In the rows, 128 means zero.
Known rows, with every step that occurs:
l > q > k > v > p: [136  98  98 162 140 167 138 163 164 140 173  97 173 158 144 160 143 119
  62 144 144 125 187 157 155 104  84 132 129 141  87  82 126  54]
n > q > k: [122  96 102 123 148 140 123 146 100 118 155 147 158 119 134 170 142  89
  83 102 149 125 122 147 139 118 128 148 174 101  90 119 111 124]
w > e > b > x > v: [175 137 130 130 111 112 156  73 130  92 109 103  92 201  96 168 118 183
  92 126 142 229  87 118 106 143 121 132 138 118 136 122 132 191]
b > x > v: [171 133 103 138 100 147 153  92 136  88  87 114 101 206 107 144  99 128
 112 117 138 202 104 124 139 132 147 118 155 117 141 131 128 183]
w > e > b > x > v > p > y: [193  94 136  77 121 102 164  79 162  74 146 109 100 185 128 155 111 162
  83 145 159 155 167 119 124 124  96 113 120 124 125 138 144 126]
x > j > p > y: [144 112  88  55 156 110 129 106 158  88 142 142 106 169 151 130 107 118
 117 105 121  60 192 156 141 163 152 142 140 116 113 184 180 130]
k > v: [135 127 114 167 126 151 135 121 154 126 121  91 145 157 120 134 114 136
 121 151 126 143 155 102 147 133 124 123 136 173 109 108 124 100]
b > x > j > p > y > l > q: [146 108  51 126 151 113  83  77  94 142 127 130 108 168 129 167 120 119
 103  71 122  56 136 146 162 123 165 165 157 121 108 179 160 161]
j > p > y > f: [105 113 130  77 135 109 118 144  76  90 144 108 118 127 164 183  79 104
 127 113 136  39 195 163 143 151 159 133 150 110 110 138 161  73]
w > e > b > x: [150 137 141 131 109 100 124  78 113 114 123 110  95 133 121 166 149 223
 111 167 159 203  85  92  88 152 115 163 125 114 141 121 103 181]
e > b > x > y > l > q > k > v > p: [148  75 115 175 129 144 125 126 151 150 161  76 169 168 114 189 172 150
  58 149 147 120 151 157 143 100 104 135 159 126  92  83 137  85]
y > x: [150 136 127 147  66 114 130 172  97 120 120  97 135 141 123 144 146 142
 128 114 146 129 105 118 134 107 194  97 153 104 110 121 106 139]
k > v > p > j: [153  96 102  98 122 141 152 163 177 113 170 104 155 161 179 100 113 137
 106 153 156 112 183 154 173 146 109 112 119 154 106 142 120 100]
w > e: [153 142 142 131 127 117 122 120 111  94 155 145 131 127 123 141 126 159
 103 130 140 175 122 107 111 135 114 156 102 167 140 135 123 124]
l > y > f: [ 77 141 151 117 140 116 127 139  48 123 161 113  98 121 112 175 118 113
 109 130 150  69 151 165 122  82 132 129 141 126 120 111 119  89]
w > e > b: [133 125 168 112 140  75 127 101 117 129 159 118 115 120 111 170 153 217
 100 147 133 168 105 124  76 142  86 152 100 128 124 115 133 136]
s > x > v > p > j: [148 109 108  87 108 133 165 166 169 117 161 113 140 205 188  99 109 136
  85 121 150 141 159 190 178 138 115 117 140 131  99 161 139 142]
l > y > x > j > p: [127 151  93 110 130 124 131 160 116 110 156 127 114 194 130 130 148 134
  93  92 137  91 154 191 123 134 196 148 138 110 113 148 162 159]
x > j > p > v: [154 110  81  64 132 128 160 159 137 102 141 101 107 173 152 140  83 101
 119  69 149 114 194 172 163 196 145 140 148 131 117 152 173 148]
k > v > p > y > f: [125  97 139 100 121 128 142 146 102  99 146  70 136 133 159 176  83 112
 112 147 155  61 201 140 151 109 131 105 151 132 105 121 139  39]
n > q > k > v > p > y > x > j: [171  96  74  99 101 134 156 156 145  98 137  97 141 193 138 157 136 122
  78 106 162  99 147 145 152  91 186 107 198 101  83 161 132 134]
b > x > j > p > y > l: [172 100  91 108 141 112  82  89 102 115 119 108 127 157 142 155 117 110
 144  92 137  52 135 117 155 162 198 131 161 108 117 201 178 162]
q > n > t: [142 134 143 126 169 108 135 155 149 131 138 116 139 169 157 152 145 101
 128 149 135 161 167 135 157 113 120  92 118 126 148  50  78 129]
b > x > y: [145 118 127 139  86 134 147  92 144  96 110 143 114 166  85 134 145 138
 106 150 130 150 115 148 133 105 160 144 174 129 149 128 123 156]
q > g: [153  80  98 124 121 142 112 151 154 112 164 112  96  89 138 118 154 120
 128 105 121  90 129 163 133 104 113 115 141 122 104  80 133 104]
k > v > p: [150 108 131 157 129 163 160 149 172 129 151  80 168 162 152 119 131 131
  93 164 150 135 183 129 145 113 109 108 112 165 120  82 130  69]
s > x > j: [105 157 100 124 119 140 140 128 156 156 117 118 111 194 158 112 142 160
 105 120 126 143 110 166 137 117 145 157 181 115 104 190 154 191]
n > t: [136 137 138 131 154  87 150 121 122 130 121 128 156 170 156 144 158 120
 119 155 137 143 161 157 117 114 130 110 118 127 167  95  92 131]
s > p > j: [110 137 114  81 108 109 118 155 160 120 171 118 130 175 200  95  95 144
 132 121 129 106 150 202 180 175 128 137 135 145  96 172 130 153]

Rows:
[154  78  79 128 153 127  91 131 114 138 168 128 153 160 116 208 134  79
  68  72 123  78 144 165 169 103 100 130 160  89  69 142 157  95]	x > v > p > y > l > q > k
[147  77 109 175 135 158 122 154 151 143 172  93 189 168 117 172 157 105
  60 130 132  98 173 167 164  88 111 127 151 146  89  91 146  55]	x > y > l > q > k > v > p
[184 119 110 112  73 108 158 131 128  76 106  99 105 210 102 151  94 116
 108  85 131 139 124 129 151 104 176  73 166 105  99 147 145 149]	p > y > x > v
[161 119 111 103  82  99 124 161 110  89 136 108 122 155 141 151 121 133
 125 101 142  80 162 129 150 137 202 103 150 104  92 142 137 122]	j > p > y > x
[150 107 103  84 125 122 150 168 123 102 148 100 117 148 155 139  78  96
 123  80 155 122 204 151 170 200 134 134 135 146 111 123 156 120]	j > p > v
[165 113  71  71 116 135 156 146 132  96 128  94  98 177 156 139  80 114
 121  81 164 138 181 154 168 202 155 149 159 129 123 154 157 165]	b > x > j > p > v
[179 113 123 130 108 160 177 124 159 100 126  97 137 202 142 128 117 125
  84 134 156 180 144 145 138 114 129 107 130 120 147 106 133 136]	b > x > v > p
[154 121  84  75 114 115 160 171 111 102 158  97  88 185 130 142 100 107
 107  67 164 104 192 173 165 158 166 129 153 131 101 144 153 154]	l > y > x > j > p > v
[136 142  92 108 119 129 129 173 125 108 133 114 136 186 150 133 137 134
 104  87 129 101 142 183 129 158 212 144 146 100 117 150 168 156]	y > x > j > p
[166  93 113  69 114 114 166 133 164 106 152 105 123 189 163 123 118 163
  94 137 160 149 142 172 150 152 106 111 127 105 123 146 128 160]	e > b > x > v > p > j
[181 122 104 109  88 109 155 140 128  69 114 103 114 219 115 153  94 109
 101  76 126 129 150 150 153 132 190  86 158 108 100 141 160 141]	j > p > y > x > v
[136  93  72 164 147 140  82 115 134 138 148 104 148 148 109 196 125 111
  99 115 119  83 160 112 173 121 104 137 167 141  55 132 138  77]	p > y > l > q > k > v
[136  75  82 131 155 123  77 137 109 152 174 133 156 123 125 205 148  92
  80  86 130  57 146 157 163 105 101 142 154  89  67 140 143  83]	v > p > y > l > q > k
[132 147 129 143  82 104 132 157  85 124 152 114 104 151  90 138 160 137
 109 123 159 112 117 132 128  67 173 100 143 120 102 113  97 140]	l > y > x
[170 111  96  82  92 113 154 149 147 105 128 103 114 186 135 133 138 143
 109 111 148  90 138 149 136  95 187 100 169  90 113 177 143 150]	v > p > y > x > j
[157 115 115 141 167 106 134 138 146 155 150  97 138 229 172 167 133  91
  82 116 132 136 188 163 198  74 116  91 146 137 111  65 106 131]	s > x > v > p > y > l > q > n > t
[155  88  99 149 163 148  88 141 156 156 169  87 121 148 130 163 101  88
 106 104 123  94 174 102 217  91 107 103 139 159  72  69 127  89]	k > v > p > y > l > q > n
[160 106  57 106 104 129 137 152 153 115 145  99 124 198 126 169 141 136
  78 103 140  91 153 158 154  88 159 118 183  95  73 164 141 127]	l > q > k > v > p > y > x > j
[175 103 126 105  66 106 144 165 125 102 142  94 129 149 141 139 132 137
 114 125 158  91 154 120 146  93 176  78 145 103 100 130 117 102]	v > p > y > x
[149  70  82 120 128 134 119 158 153 127 189 114 175 170 144 151 138 115
  75 120 136  75 172 188 191 121 114 128 153 142  81 145 136  88]	x > y > l > q > k > v > p > j
[170 132 119 119  65 109 152 134 140  82 118  84 107 236 127 142  84 121
 110  84 125 142 134 162 165 117 178  78 170 119  90 142 147 155]	s > p > y > x > v
[110 117 120  62 135  96 121 115  84  94 128  92  92 150 160 197  97 150
 121 127 148  59 164 167 122 157 162 144 165  78 113 155 162 124]	e > b > x > j > p > y > f
